Each row comes from the steps of one walk. Every step used is in the known rows, and no mark comes twice. Write the walk behind each row, first mark first.
Known rows:
zugo -> busiraf -> goneto -> lonu: [ 72   0   4   5 -29  49  14  -9   7  11  30  10  14  -3   6 -36   7  13
   2  10  18   3  27  -6   1  -3 -14 -37   6  20  25  19   5 -10 -47  40
 -22]
goneto -> lonu -> zezem -> busiraf -> pagod: [ 51  -4  -4  13   1  45  13 -19  13  10  45  -7  13   9 -12 -26  48  24
  13  24   9  -2  18 -25 -16 -35  -5 -25   9  -8  30   7 -10 -31   3  30
 -11]
lonu -> goneto -> busiraf: [ 46   1   8  -4 -27  23  10 -14  21  26  18  18  13 -14   2 -27   5  20
   0   8  -3  -3  29   5 -12 -32   2   9 -17  11  19  41 -11 -29 -49  27
   3]
pagod -> busiraf: [ 17   3 -10   8   2  25  11 -10  12  22  -4  24  16   4   1 -34  21   7
   0  10   1 -16  11   8 -13  -7   1   3  -3  12   7  10   0 -30   9 -12
  -1]
lonu -> goneto -> busiraf -> tero: [ 49   1   5  -5 -22  17  12 -16  16  24  11  25  20 -24  -6 -22  51  23
   3  13 -10   4  34   3   0 -43  10 -11  -8   4  21  36 -14 -25 -55  38
   8]
soli -> pagod -> busiraf: [ 15   7 -17   3  26  29  12  -5  10  19 -12  35  14  15  -2 -37  19  33
  13  23  11 -20  14  10 -16 -12 -11  -6 -13  -3  22  17   7 -24  17 -16
 -11]
goneto -> lonu: [ 46  -8   4  31  -4  32  21 -10  26  14  27  11  11  -7   9 -18  12  12
   0   5   1   0  12   1 -11  -2   9 -37   2   7  21  13  -4 -20  -9  24
  -7]
soli -> bafek: [ 26   6   4  28   2  41  20   3  28  17  -7  36  20  -5   6  -9  12  38
   8  12 -15  -6  23  27   4 -14 -18 -31  -3   3  19   6 -27 -24  -3  18
 -14]
zugo -> busiraf: [ 39   8  -3   4  -7  20  -1  -9  22  15   1   3  16   0   7 -33  22  14
   8  11   3  -1  10  17  -9  -8   2  -8  -6  16  23   7   5 -12 -40  27
 -12]
zezem -> busiraf -> bafek: [ 46   4   0   8 -10   7  14 -19 -14  29  19   2  16  -5  -3 -35  42  20
 -11  12  -8 -10  19   8   3 -41   9 -22  10  13  10   4  -9 -24  -5  37
 -15]
kipo -> busiraf: [ 29   9   7  18 -13  31   7  -6  17  19   1  -1  21  -7   2 -37   7  18
  -2  18  -1 -19  21  18   5  -5  -9  10   8  16  16   6   4 -17 -35  27
  -8]
busiraf -> bezu: [ 19  -1  -2   9  18  10  17 -10  27  22   7  37  23  17  25 -22  23  18
  -4  11  -6 -13  15  19  10 -18 -10 -27  -5   9  18   5   8 -25 -25  28
   0]
bezu -> busiraf -> pagod: [ 19   2  -7  12  23  19  17 -16  22  29   0  16  14  16  -3  -9  35  16
   9  20   6 -16  21   1  -2 -53  17  -6  23  -2  16  13   8 -35   2  19
 -18]
zugo -> busiraf -> goneto -> lonu -> tero: [ 75  19   4  12 -25  35   8 -13   3  11  30   9  12   0   2 -33  23  -6
   6  14   0  23  33  -6  -7  -5 -14 -20  -5   7  33  12  17 -34 -41  37
 -24]
lonu -> tero -> busiraf: [ 37  12  10  22  -3   9   2 -15  22  23  -2  20   5  -8  -3  -4  54 -12
   4  17 -15  17  13   5 -25 -14  -4  25 -11  -2  26   4  17 -37 -10  34
 -12]
tero -> busiraf: [ 29  -5   8  16  -5  18   8 -13  27  22  -4  22   8  -8   0  -4  44   7
   0  15   0  -2   5   9 -18 -15   0   9  -1   9  18   7   6 -18 -13  34
  -5]
zezem -> lonu: [ 40   2  -6  13   0  21  16 -14  19  32  31  12   4 -14   6 -40   6  16
   3   8   2   0  20 -18   4  -6  -3 -16   2  23  27   0  -7 -16  -9  18
 -10]
goneto -> lonu -> tero: [ 52  11   7  37  -2  19  13 -14  19  15  26  11   9  -4   6 -19  25  -7
   5   7 -11  20  22   0 -17  -3   6 -21  -9  -4  30   7   7 -44  -6  22
 -13]
goneto -> lonu -> tero -> busiraf: [ 56   6  14  31  -9  21   6 -15  28  23  21  15   3  -7   0  -1  53 -10
   5  20  -3  23  12  -6 -33  -5   2  11 -11  -4  33  12  13 -38  -9  41
 -15]
pagod -> busiraf -> goneto -> lonu -> zezem: [ 56 -13   1  15 -28  53  19  -8   4 -11  35  12  22  -2  -2 -31   9   8
  -4  15  11   3  29 -12  -8  -7 -20  -7   1   2  19   5 -14 -29  -4   5
   2]
lonu -> zezem -> busiraf -> goneto: [ 47  -3   3   3 -42  40  15 -14  -6  -1  23   4  17 -11  -5 -45  25  13
   3  18  -2  -2  38 -10   7 -38 -32 -14  10   9  13  -3  -5 -25  -9  25
  -3]
zezem -> busiraf -> bezu: [ 27   5  -4   4   7  16  11 -18  24  33  20  18  19  18  22 -38  44  21
   3  19  -4 -13  21   5   5 -31 -17 -24  -4  13  16   6   3 -29 -10  34
  -4]
lonu -> tero -> busiraf -> zugo: [ 40  20   7  13   1  15   8 -22  41  25  -2  36   6   6 -17   2  64  -2
   0  24  -6  10  14   3 -28 -26 -11   8   5 -15  21   4   9 -22 -19  43
   1]
kipo -> busiraf -> pagod: [ 27  12   1   4  14  41   9 -12   6  26   5   9  21  10 -13 -28  19  26
   5  24   7 -24  17   4   8 -17  -5  -6  21   8  23  13  15 -22 -36  32
 -21]
tero -> busiraf -> goneto -> lonu: [ 66 -11  14  16 -26  48  23 -11  12  16  26  23   8 -11  -1 -11  25   9
  -4  15  16   3  23 -12  -8  -8 -16 -21  13  13  19  19   6 -15 -26  46
 -17]
zezem -> busiraf -> goneto -> lonu -> tero: [ 71  17   7  20 -29  35  16 -18  -2  21  38   5   8  -8   0 -41  34  -6
   7  16  -6  17  42 -21  -6 -21 -18 -26   2   4  24  10  12 -43  -9  33
 -21]
kipo -> soli: [ 25  22  12  11  -4  47  15  -6   4  -4   5  -3  15  -7  -2 -35   5  24
 -12   3  -8  -8  14  11   5 -13  12   4   7  21  20   2  16 -13  -9   3
   9]
tero -> busiraf -> goneto: [ 43  -5   9   2 -24  34  17 -10   3  19  -2  34  10 -10  -5 -15  28   5
  -5  15   5  -4  24   3   1 -21 -24  -2  13  16  14  12  15 -14 -26  40
 -13]
goneto -> busiraf: [ 27  -1   5  -9 -14  20   2 -15  20   9  10  11  15  -4   3 -18  13  17
   3   7   2  -5  20  10  -5 -31   6 -12  -1   6  13  18  -1 -21 -46  26
  -7]
bezu -> busiraf: [ 21   0  -2  23  -1   7  17 -10  34  21  -3   7  16   1  13 -17  24   7
   2  13  -1  -7  25  15  -4 -43  16   7  11   6  10   8  -3 -31   7  10
  -5]

Which walk is each row?
[ 53  -8   3  27 -26  37  10 -16  26   2  47 -19  14  -8   2 -34  37  17
   9  19   3   7  22 -15 -20 -24  -6 -15  -5  -2  25  -2 -21 -30   7  25
   2]
goneto -> lonu -> zezem -> busiraf
[ 42   9  -3   3  -4  16   0 -10  17  13  -4  11  21 -10  -2 -30  68  17
  10  18  -4   6  16  15   5 -22   9 -25   1  10  26   7   0  -9 -46  35
  -5]
zugo -> busiraf -> tero
[ 40   3   3 -13  -6  16  14 -16  29  29  24  36  22  11  21 -27  17  27
  -5  15  -2  -8  29   8   1 -35 -10  -1 -22  11  21  38  -3 -34 -61  37
   5]
lonu -> goneto -> busiraf -> bezu
[ 32   8   2 -15 -10  23   5 -21  40  12  10  28  13  10 -10 -11  27  24
  -1  14   8  -9  19   7 -10 -42  -3 -25  14  -6  10  17  -7  -6 -53  37
   5]
goneto -> busiraf -> zugo
[ 38   0   0  15 -22  21   8 -15  14   1  15  -1  22 -17  -6 -34  82  18
   9  23 -14   7  27  -2   1 -44  -3 -19   3  -4  20  -8 -19 -26  -3  29
  11]
lonu -> zezem -> busiraf -> tero
[ 66 -20  13  20 -35  48  16 -10  15 -11  35  10  15 -10  -4  -9  26   9
  -4  20  10  13  23 -11 -11 -13 -21  -1   4   0  26   3 -11 -21 -22  38
  -1]
tero -> busiraf -> goneto -> lonu -> zezem
[ 28  -2   0   5  21  30  11 -16  15  30  -2  29   7   7 -14   3  52  14
   7  23   6 -11   1  -6 -15 -26   0  -4  13   1  24  16  16 -23 -15  40
 -20]
tero -> busiraf -> pagod
[ 32   6 -14   0  26  16  16  -7 -19  21  -6  34  21  16  -5 -32  28  37
  -8  21   7 -19  14  15  -4 -24   7  -9  -4   2  21  14   0 -24   9   5
 -20]
soli -> pagod -> busiraf -> bafek
[ 34  -1  -1  16 -24  24   6 -17  19   1  23 -12  16  -8   0 -38  39  15
  10  17  -7   0  20  -2 -12 -31 -12  -2  -4   1  18  -8 -18 -28   9  18
   4]
lonu -> zezem -> busiraf
[ 19  26  -6  -3  21  54  10  -2  -2   1  -8  18  14  16  -6 -48  13  42
   2  21  13 -19  17   5  -8 -11  -3  15 -11   8  27  13  16 -17  17 -26
   0]
kipo -> soli -> pagod -> busiraf
[ 57 -16  10  23 -32  47  21  -7   9 -17  38   9  20 -11   1 -22   4  11
  -4  11   4   9  30  -7   1 -12 -17 -23   5   1  24   1 -14 -22 -20  23
   1]
busiraf -> goneto -> lonu -> zezem
[ 21  24   4   9  20  49  14   0   5  -6  -5  11  12   4  -3 -37   4  51
   2  17   4 -13  19  12   2 -17   0  -8  -5   4  36   9  23  -6   1   0
  -3]
kipo -> soli -> pagod
[ 25  10  -3  16   2  13  21 -19  53  22  -4  24  15  14   0  -9  36  13
   0  18   6 -10  23  11 -10 -51   6  -7  24 -10   6   7  -8 -15  -4  24
   6]
bezu -> busiraf -> zugo
[ 60   4  -2 -10 -26  25  10 -18  23  38  43  12   6 -20   1 -42   0  24
   3  12   4   5  34 -22  -7 -27  -2  12 -17  21  28  35 -19 -24 -48  30
  -2]
zezem -> lonu -> goneto -> busiraf
[ 37   4  -1  11 -12  17  12 -16  11  25   6   7  17 -17  -4 -38  82  19
  11  18 -11  -2  25  -2   5 -43   1 -35   9   7  16   3  -5 -23  -3  34
   0]
zezem -> busiraf -> tero
[ 30  26  15  19  -3  68  17   4  15  -2  -2  17  21  -4   0 -22   6  49
  -3  10 -14  -4  24  22   9 -15 -10  -9   1  13  25   3 -16 -17  -4   8
  -3]
kipo -> soli -> bafek
[ 54   4   0  17 -20  39  15 -21  43   5  41   0  13   7  -9 -27  48  23
   6  24   9   2  22 -16 -24 -34 -16 -28  12 -14  17  -1 -27 -14  -4  36
  13]
goneto -> lonu -> zezem -> busiraf -> zugo
[ 34  -1   5  -9 -13  16   3 -15  16   9   6  19  21 -16  -4 -16  60  20
   5  14  -5   2  25   9   7 -43  14 -27   6   1  17  16  -6 -16 -52  38
   0]
goneto -> busiraf -> tero
[ 16   3 -12  -2  22  18  14 -11  21  31   3  41  25  27  21 -34  31  15
  -5  18   2 -19  14  11   1 -13 -14  -4  -8  11  12  11   5 -34  -8   2
   1]
pagod -> busiraf -> bezu
[ 62  15   1  16 -16  38  16 -12  -4  16  26  25  14   0  -2 -35  20 -11
   1  13  -2  13  35 -13 -12  -3 -15 -10  -2   3  22  14  12 -48  -5   8
 -16]
pagod -> busiraf -> goneto -> lonu -> tero
[ 53   5  -3 -17  -6  20  11 -19  31  43  48  31  16   7  20 -42  13  29
  -3  19   4   1  34 -16   5 -29 -16   3 -24  22  30  31 -10 -29 -60  42
   0]
zezem -> lonu -> goneto -> busiraf -> bezu
[ 46 -15   7  35 -17  33  14 -10  30 -13  37  -1  19  -8   7 -15  12  14
   1  10  -1  13  16   1 -15  -6   2 -16  -6  -6  28  -2 -21 -25  -7  17
   7]
goneto -> lonu -> zezem
[ 36  -1  -1  17   0  -5  20 -12   2  24   3   9  21   4   6 -12  32  13
 -16  12  -5  -7  23  20   5 -52  30   2  17   9  11   3  -8 -30  -1  28
 -15]
bezu -> busiraf -> bafek
[ 47  11   4  -9 -19  25  16 -21  38  28  15  34  13  -1 -12 -20  20  27
  -3  14   4  -4  29   3 -19 -44  -7  -7   1  -4  12  38 -15 -12 -56  39
  12]
lonu -> goneto -> busiraf -> zugo
[ 63  10   9  25 -20  33  20 -12  -1  13  28  21  11  -8   1 -27  15  -8
   0   9  -9  20  36  -7  -2  -8 -11 -28   3   1  27  10  14 -41 -19  27
 -18]
busiraf -> goneto -> lonu -> tero
[ 35  11  -9  -8  18  32   1 -15   9  22   4  13  14  18  -9 -24  33  21
  15  18   8 -11   6   4  -7 -20   2 -21   8   7  29  14  13 -17 -40  32
 -24]
zugo -> busiraf -> pagod
[ 24  -1   2 -16   6  13   3 -15  28  15  17  30  24  22  24 -18  23  23
  -2  14   1  -9  21  13   9 -34  -8 -19  -9   8  16  16   3 -26 -56  38
  -3]
goneto -> busiraf -> bezu
[ 53   5  -2  -1  -5   8   3 -13  -9  17   7   5  21   4   1 -28  30  20
 -11  10  -1  -4  10  24   3 -20  16 -11   1  16  21   6  -2 -12 -44  43
 -22]
zugo -> busiraf -> bafek
[ 24   2  -8   5   5  20  12 -11   6  20  -9  33  24  -7  -5 -31  66  12
   2  17  -6  -7  18   7  -1 -20   8 -16   6   4  11   8  -6 -26  -2   2
   5]
pagod -> busiraf -> tero
[ 69  -9   5  11 -36  51   9  -8  11 -17  40  -4  22  -3   2 -30  11  12
   3  16  12  14  28  -4  -3  -9 -18 -14  -2   6  30   3 -11 -15 -42  32
  -3]
zugo -> busiraf -> goneto -> lonu -> zezem
[ 64  13   6  27 -21  26  20 -13  13  16  27  12  13  -2   7 -21  23 -11
   2  15  -2  19  45  -9  -4 -29  -4  -7   8  -1  24  12  12 -49  -7  25
 -19]
bezu -> busiraf -> goneto -> lonu -> tero
[ 57   7  -6 -20   3  38  14 -22  10  46  42  23   5  -1 -15 -31  12  31
   9  20  11  -3  28 -32  -5 -37   0  -3  -3  14  34  39  -6 -28 -49  35
 -15]
zezem -> lonu -> goneto -> busiraf -> pagod
[ 25   2   0 -19  13  31   4 -19   8  16  13  19  13  13 -15 -10  26  23
   9  14   7 -13  16  -3  -1 -42   8 -23  12   0  21  23   9 -24 -47  32
 -21]
goneto -> busiraf -> pagod
[ 67   0  13  16 -32  58  21  -8   5  13  30   5  19 -10   0 -38  -5  18
  -7  15  16  -9  35  -6  13  -1 -21 -23  18  20  20  18   5 -14 -44  39
 -17]
kipo -> busiraf -> goneto -> lonu
[ 27  -1  -2  21   0   2  16 -11  28  19 -10  15  23 -11   6 -12  71  12
   6  18  -6   0  30  13   8 -52  22 -10  17   0  15   4  -5 -29  -3  23
   3]
bezu -> busiraf -> tero
[ 36   9   7  14 -10  27   8  -9  12  17  -4   9  29 -19  -5 -32  53  22
   1  23  -7  -9  27  14  17 -18  -1  -9  14  10  22   5   1 -15 -41  37
   0]
kipo -> busiraf -> tero
[ 41   3   0 -14   1  34  13 -19   9  34  20  27  11   2 -14 -20  19  28
   6  15   3 -11  24  -8  -8 -42   5  -6  -2   2  25  44   0 -31 -50  31
 -11]
lonu -> goneto -> busiraf -> pagod
